Each row was made from one path, in order. Every step used is in the known rows, and no mark comes twice. Write each row's path.
In the rows, 100 means zero.
Known rows
rekiner > pipo: | 110 | 107 |  76 |  94 |  90 |  90 |  95 | 103 |  94 | 125 |  96 |  72 |  99 | 104 | 107 | 104 |  98 |  94 | 101 | 101 | 108 | 113 |  93 | 136 | 113 |  99 |  97 | 100 | 103 |
zimeze > rekiner > pipo > zalub > rumavu: |  92 | 116 |  54 |  91 | 120 |  79 |  83 | 102 |  76 | 114 | 109 |  63 |  98 | 114 |  95 | 108 | 120 |  86 | 101 |  94 |  97 | 133 | 100 | 123 | 128 |  99 |  91 | 102 | 142 |
zorura > sazus: | 104 | 103 |  88 |  97 |  93 |  97 |  78 |  99 |  94 | 109 |  83 |  86 |  98 | 100 |  83 | 111 |  96 |  96 |  92 | 100 |  99 |  96 | 102 |  69 | 111 | 106 |  96 | 101 |  85 |
digop > rekiner > likud > zalub > rumavu: | 135 | 108 |  80 |  96 |  97 | 148 | 106 | 100 | 106 | 117 | 129 | 112 | 103 | 110 |  88 | 104 | 103 |  97 |  94 |  84 | 103 | 118 |  88 |  90 |  89 | 101 | 127 | 100 | 120 |
likud > zalub > rumavu: | 104 | 109 |  90 | 104 | 108 | 140 | 109 | 103 | 107 |  85 | 115 | 104 |  96 |  95 |  86 | 114 | 120 |  97 |  85 |  79 | 101 |  94 |  96 |  91 |  85 |  92 | 106 | 109 | 126 |
likud > zalub: | 101 | 112 | 101 | 108 |  99 | 132 | 108 |  98 | 107 |  91 |  93 | 113 |  99 |  96 | 102 | 102 | 118 | 102 |  91 |  91 | 103 |  94 |  97 |  95 |  87 |  99 |  93 | 108 | 103 |
pipo > zalub: |  85 |  95 |  91 | 102 | 110 |  77 | 107 | 101 |  83 |  89 |  87 | 111 |  99 | 107 | 110 | 105 | 107 |  99 | 108 | 102 |  96 | 103 | 103 |  87 |  87 |  99 |  90 | 100 | 109 |
rumavu > rekiner: |  95 | 115 |  97 | 107 |  90 | 106 |  94 |  70 | 112 |  58 | 107 |  99 | 101 | 114 |  95 |  92 |  89 | 102 |  99 | 104 |  89 |  97 | 100 |  97 |  97 | 103 |  92 |  99 | 106 |
digop > rekiner > zimeze: | 124 |  98 |  98 |  91 |  79 | 126 |  95 |  98 |  93 | 134 | 116 | 101 | 103 | 115 |  95 | 105 |  91 |  96 | 105 | 121 |  90 | 120 |  93 |  73 | 133 | 105 |  91 |  96 | 108 |
sazus > zorura > digop > rekiner: | 114 |  85 |  74 |  89 |  93 | 105 |  65 |  90 |  90 | 120 | 101 |  93 | 111 |  80 |  89 | 103 |  86 |  91 | 124 | 122 |  90 |  90 |  84 |  74 | 106 | 105 |  84 | 101 |  94 |
pipo > zalub > likud: |  85 | 118 |  83 |  96 | 118 |  61 | 107 | 101 |  81 |  90 | 120 |  99 | 101 | 109 |  93 | 110 | 112 | 113 | 105 |  97 | 102 | 100 | 114 |  81 |  80 | 111 |  97 | 101 | 129 |
pipo > rekiner: |  94 | 111 |  98 | 102 |  91 |  89 |  97 |  97 |  76 | 117 |  90 | 101 | 101 | 102 |  99 |  99 | 105 |  96 | 101 | 109 |  96 | 111 |  85 | 118 |  95 | 106 |  94 |  94 | 115 |
rumavu > zalub > likud > rekiner > digop: |  91 | 119 | 117 | 102 |  85 | 109 | 104 | 114 | 111 |  73 | 114 |  58 | 107 | 121 |  78 | 116 |  96 | 114 | 103 |  85 |  96 | 120 | 102 | 124 |  91 | 133 |  90 | 101 | 121 |
zalub > pipo: | 108 | 106 | 112 |  99 | 111 |  94 |  91 |  86 |  85 |  91 | 117 |  95 | 101 | 106 |  78 | 103 | 104 | 100 |  99 |  94 | 108 |  59 |  91 | 113 |  93 | 109 | 106 | 105 | 126 |
rumavu > zalub > pipo > rekiner: |  86 | 117 | 111 | 111 | 104 |  89 |  85 |  88 |  64 |  51 |  98 |  83 | 103 | 117 |  75 | 117 |  90 |  92 |  98 |  97 | 102 |  65 |  80 | 126 |  84 | 128 | 101 | 103 | 137 |
rekiner > rumavu: | 105 | 101 |  97 | 100 |  84 | 125 |  99 | 102 | 102 | 108 |  91 |  70 |  97 |  90 |  99 | 104 |  92 |  96 | 104 | 101 | 103 | 118 | 105 |  83 | 111 |  99 | 108 |  95 |  99 |
sazus > zorura > digop > rekiner > pipo: | 123 |  94 |  52 |  82 |  84 |  91 |  59 |  93 |  83 | 144 |  98 |  62 | 110 |  86 |  92 | 111 |  90 |  86 | 121 | 122 | 100 | 107 |  74 | 111 | 120 | 104 |  83 | 104 |  97 |
rumavu > zalub > likud > rekiner: |  89 | 138 |  98 | 102 |  96 | 119 |  93 | 111 | 107 |  49 | 120 |  89 | 105 | 124 |  84 | 114 | 108 | 109 | 102 |  80 |  99 |  92 | 106 | 106 |  67 | 123 | 100 | 104 | 120 |
rumavu > zalub > likud > rekiner > sazus > zorura: |  82 | 136 |  99 |  92 |  83 | 108 |  84 | 100 | 102 |  66 | 112 |  71 | 112 | 121 |  97 | 134 |  81 | 120 | 125 |  90 |  97 |  83 | 100 | 110 |  93 | 119 |  97 | 108 | 134 |
likud > rekiner > pipo: | 113 | 125 |  80 |  89 |  76 | 118 |  89 | 109 |  95 | 113 |  97 |  82 | 101 | 120 | 104 | 104 | 126 |  93 | 107 |  95 | 103 | 111 |  84 | 159 |  92 | 104 |  84 |  99 | 101 |
likud > zalub > pipo: | 108 | 120 | 110 | 107 | 109 | 127 | 101 |  87 |  91 |  86 | 113 | 108 | 101 |  98 |  79 | 104 | 122 | 103 |  93 |  88 | 108 |  53 |  86 | 111 |  79 | 110 | 105 | 112 | 129 |
rumavu > zalub > likud > rekiner > zimeze: |  99 | 151 | 106 |  98 |  82 | 130 |  93 | 116 | 106 |  65 | 132 |  83 | 102 | 137 |  83 | 122 | 105 | 111 |  99 |  85 |  94 |  94 | 112 |  86 |  95 | 121 |  82 | 106 | 125 |
zorura > digop > rekiner > pipo: | 126 |  91 |  46 |  89 |  89 | 109 |  74 |  93 |  89 | 147 | 101 |  66 | 105 | 100 |  75 | 105 |  92 |  86 | 104 | 117 |  97 | 117 |  81 | 111 | 127 | 100 |  89 |  98 |  88 |
zalub > likud > rekiner > sazus > zorura: |  95 | 136 |  96 |  82 |  82 | 102 |  87 | 101 |  97 | 111 | 118 |  78 | 110 | 113 |  94 | 122 | 104 | 124 | 130 | 100 |  99 |  91 |  96 | 119 |  95 | 110 |  86 | 103 | 137 |
sazus > zorura: |  94 | 103 | 104 |  93 |  94 |  87 |  83 |  99 |  93 | 100 |  96 |  96 | 105 |  87 | 120 | 104 |  97 | 100 | 118 | 104 | 100 |  88 |  95 | 100 |  95 |  99 |  89 | 103 | 109 |

Write each row's path
|  88 | 115 |  76 |  94 |  86 | 105 |  71 |  59 | 110 |  76 |  94 |  61 | 108 | 103 |  85 | 112 |  61 | 111 | 114 | 117 |  80 |  85 |  89 |  86 | 129 |  98 |  77 | 104 | 102 |	rumavu > rekiner > sazus > zorura > digop
| 113 |  83 |  71 |  95 |  93 | 119 |  84 |  81 |  99 | 143 |  99 |  78 | 107 | 110 |  63 | 108 |  67 | 104 | 107 | 128 |  87 | 106 |  84 |  80 | 140 |  98 |  98 |  95 |  91 |	zorura > digop > rekiner > sazus
| 136 | 118 |  84 |  92 |  99 | 127 |  70 |  80 |  84 | 118 | 118 | 103 | 112 |  95 |  77 | 106 |  95 | 102 | 117 |  96 | 105 |  61 |  71 |  85 |  83 | 117 | 101 | 111 | 116 |	sazus > zorura > digop > rekiner > likud > zalub > pipo
|  92 | 105 |  71 |  94 |  98 |  65 | 100 | 104 |  76 | 112 |  88 |  79 |  99 | 116 | 117 | 108 | 109 |  96 | 107 | 102 | 104 | 121 |  96 | 123 | 102 | 100 |  91 | 100 | 109 |	rekiner > pipo > zalub
|  93 | 115 |  85 |  87 |  76 | 122 |  71 |  95 |  97 | 113 |  87 |  77 | 109 | 100 |  89 | 117 |  97 | 107 | 126 | 107 |  86 |  83 |  86 | 106 | 110 | 100 |  73 | 105 | 100 |	likud > rekiner > sazus > zorura > digop
| 116 |  90 | 100 | 106 |  93 | 136 |  82 |  91 |  88 |  64 | 112 |  62 | 104 | 105 |  68 | 117 |  69 |  90 | 105 | 107 | 109 |  81 |  91 |  87 | 105 | 125 | 125 |  98 | 126 |	digop > rekiner > rumavu > zalub > pipo
|  93 | 114 |  77 |  90 | 103 |  99 |  61 |  81 |  93 | 134 |  83 |  58 | 110 |  92 |  87 | 103 |  78 | 108 | 119 | 120 |  84 |  94 |  98 |  86 | 156 | 102 |  76 | 107 | 108 |	zimeze > rekiner > sazus > zorura > digop
| 107 |  86 |  90 | 107 |  79 | 144 |  92 | 103 | 100 |  73 |  91 |  71 | 104 | 103 |  89 | 108 |  67 |  88 | 106 | 111 | 101 | 117 |  99 |  69 | 112 | 117 | 120 |  94 | 101 |	digop > rekiner > rumavu > zalub
|  96 | 130 | 108 |  99 |  90 | 102 |  84 |  74 |  66 | 113 |  96 |  85 | 108 | 100 |  93 | 120 |  99 | 108 | 115 | 107 | 103 |  66 |  62 | 132 |  98 | 114 |  86 | 109 | 155 |	likud > zalub > pipo > rekiner > sazus > zorura
|  89 | 101 |  97 | 111 |  87 | 128 |  97 | 108 | 106 |  54 |  83 |  60 |  98 |  99 |  96 | 118 |  70 |  95 | 100 |  95 | 103 | 108 | 109 |  75 | 108 | 112 | 114 | 100 |  94 |	rekiner > rumavu > zalub
| 104 | 131 | 103 | 108 |  84 | 140 |  99 |  86 |  69 | 101 |  99 |  77 |  97 |  94 |  76 | 106 | 116 |  95 |  96 |  99 | 109 |  76 |  75 | 105 |  82 | 116 |  99 | 100 | 143 |	likud > zalub > pipo > rekiner > rumavu
| 104 |  95 |  42 |  83 |  92 |  74 |  66 |  94 |  66 | 130 |  88 |  74 | 110 |  93 | 106 | 112 |  93 |  86 | 130 | 124 |  95 | 110 |  80 | 101 | 109 | 106 |  72 | 103 | 105 |	sazus > zorura > digop > rekiner > pipo > zalub
|  93 | 101 |  80 |  92 |  99 |  91 |  73 |  91 |  94 | 105 |  92 |  83 | 105 |  76 |  91 | 105 |  91 |  97 | 117 | 105 |  93 |  79 |  93 |  84 | 102 |  99 |  80 | 105 |  92 |	sazus > zorura > digop
|  89 | 136 |  98 | 100 |  92 | 115 |  98 | 102 | 110 |  63 | 116 |  73 | 106 | 137 |  79 | 129 |  83 | 121 | 108 |  88 |  97 |  91 | 103 | 106 |  97 | 122 | 109 | 102 | 127 |	rumavu > zalub > likud > rekiner > sazus
|  95 |  93 | 100 | 102 |  88 | 106 | 102 |  79 | 118 |  79 | 129 |  53 |  99 | 103 |  75 | 107 |  78 | 100 |  93 |  94 |  83 | 129 |  95 | 115 | 121 | 101 |  94 |  95 | 127 |	zalub > rumavu > rekiner > digop
| 118 |  99 |  83 |  86 |  79 | 121 |  65 |  91 |  86 | 137 | 104 |  87 | 109 |  93 |  86 | 111 |  84 |  92 | 117 | 125 |  85 |  99 |  88 |  57 | 133 | 100 |  68 | 102 |  96 |	sazus > zorura > digop > rekiner > zimeze
|  91 |  93 | 112 | 102 |  77 |  84 | 106 | 101 |  81 | 136 |  86 |  65 | 102 |  99 |  97 | 101 |  92 | 101 | 101 | 110 |  92 | 140 |  81 | 139 | 116 | 114 |  82 |  92 | 113 |	pipo > rekiner > digop
| 117 | 122 |  96 | 104 |  94 | 127 | 111 | 101 | 110 | 100 |  97 | 112 | 100 | 108 | 110 |  96 | 105 | 108 |  92 |  81 | 107 | 107 |  98 |  97 |  87 | 103 | 110 | 105 |  96 |	rekiner > likud > zalub
| 110 | 129 |  94 | 101 |  87 | 104 |  99 |  76 | 113 |  64 | 107 |  95 | 103 | 128 | 101 |  87 |  78 | 110 |  99 |  91 |  94 | 110 | 101 |  94 |  97 | 108 | 107 |  95 |  98 |	rumavu > rekiner > likud
|  87 | 117 | 102 |  93 |  90 |  85 | 112 | 110 |  87 | 107 | 111 |  77 | 104 | 117 |  90 | 107 | 125 | 118 | 113 |  95 |  91 | 130 | 102 | 121 |  83 | 123 |  77 |  99 | 132 |	pipo > zalub > likud > rekiner > digop
| 104 | 108 |  65 |  95 |  89 | 122 |  65 |  96 |  96 |  81 | 115 |  41 | 111 |  81 |  64 | 126 |  62 |  99 | 120 | 110 | 101 |  95 | 102 |  43 | 105 | 124 | 103 | 103 | 111 |	sazus > zorura > digop > rekiner > rumavu > zalub > likud
|  87 | 123 |  87 | 100 |  87 | 135 |  92 |  63 | 118 |  65 | 118 |  82 | 104 | 106 |  91 | 125 |  83 | 111 | 106 |  92 |  90 |  87 |  87 |  96 | 107 |  93 |  93 | 111 | 145 |	likud > zalub > rumavu > rekiner > sazus > zorura
| 128 |  94 |  71 |  89 |  84 | 105 |  86 |  98 |  87 | 142 | 107 |  83 | 105 | 110 |  99 | 106 |  95 |  89 | 107 | 116 | 105 | 122 |  82 | 132 | 117 | 109 | 102 |  93 | 105 |	digop > rekiner > pipo
|  84 | 111 |  77 |  93 |  90 |  86 |  72 |  83 |  73 | 134 |  79 |  64 | 108 |  91 |  90 | 117 |  74 | 103 | 120 | 122 |  85 |  97 |  75 | 100 | 124 |  99 |  77 |  99 | 111 |	pipo > rekiner > sazus > zorura > digop
| 101 | 138 |  94 | 106 |  87 | 164 | 103 |  79 | 120 |  59 | 137 |  95 |  94 | 123 |  80 | 116 | 107 | 102 |  82 |  86 |  84 |  97 |  99 |  70 | 110 |  90 |  83 | 108 | 136 |	likud > zalub > rumavu > rekiner > zimeze
|  75 | 108 |  78 | 101 | 110 |  92 |  99 |  73 |  96 |  38 | 123 | 100 |  97 | 119 |  85 | 110 |  99 |  95 | 100 |  93 |  84 | 103 | 103 |  88 |  87 |  95 |  96 | 100 | 137 |	pipo > zalub > rumavu > rekiner
|  94 | 119 | 114 | 107 |  84 | 152 |  82 | 101 |  91 |  41 | 101 |  66 | 100 | 114 |  72 | 119 |  97 |  93 | 106 |  85 | 102 |  67 |  92 | 118 |  77 | 123 | 110 | 105 | 122 |	likud > rekiner > rumavu > zalub > pipo
| 104 | 116 | 100 | 101 |  88 | 106 |  90 |  90 |  62 | 110 | 103 |  61 |  98 |  97 |  73 | 107 |  99 |  93 | 105 | 109 | 106 |  82 |  80 | 116 |  98 | 115 | 105 |  92 | 137 |	zalub > pipo > rekiner > rumavu
| 105 | 132 | 117 |  95 |  88 | 102 |  87 |  87 |  60 | 121 | 119 |  85 | 100 | 119 |  79 | 112 | 104 |  98 |  99 | 108 |  95 |  78 |  80 | 115 | 113 | 111 |  81 |  99 | 142 |	zalub > pipo > rekiner > zimeze
| 110 |  93 |  42 |  91 |  97 |  85 |  80 |  94 |  73 | 134 |  88 |  78 | 104 | 112 |  86 | 111 |  98 |  88 | 110 | 120 |  93 | 117 |  85 | 100 | 113 | 103 |  83 |  97 |  97 |	zorura > digop > rekiner > pipo > zalub
|  84 | 133 |  86 |  91 |  99 |  91 | 107 | 101 |  86 |  99 | 111 |  90 | 104 | 135 |  89 | 117 | 113 | 123 | 118 | 101 |  93 | 109 | 104 | 102 |  89 | 112 |  90 |  99 | 138 |	pipo > zalub > likud > rekiner > sazus
| 106 | 119 |  91 | 101 |  92 | 128 |  86 | 103 | 101 | 117 |  88 |  60 |  99 |  94 |  92 |  85 | 101 |  92 | 105 | 110 |  96 | 124 | 111 |  76 | 137 | 106 | 100 |  96 | 112 |	zimeze > rekiner > rumavu
| 109 | 121 |  98 |  99 |  89 |  87 | 100 | 101 |  78 | 123 |  89 |  94 | 102 | 115 | 106 |  95 |  91 | 102 | 102 |  97 | 101 | 121 |  85 | 116 |  94 | 109 | 104 |  91 | 108 |	pipo > rekiner > likud
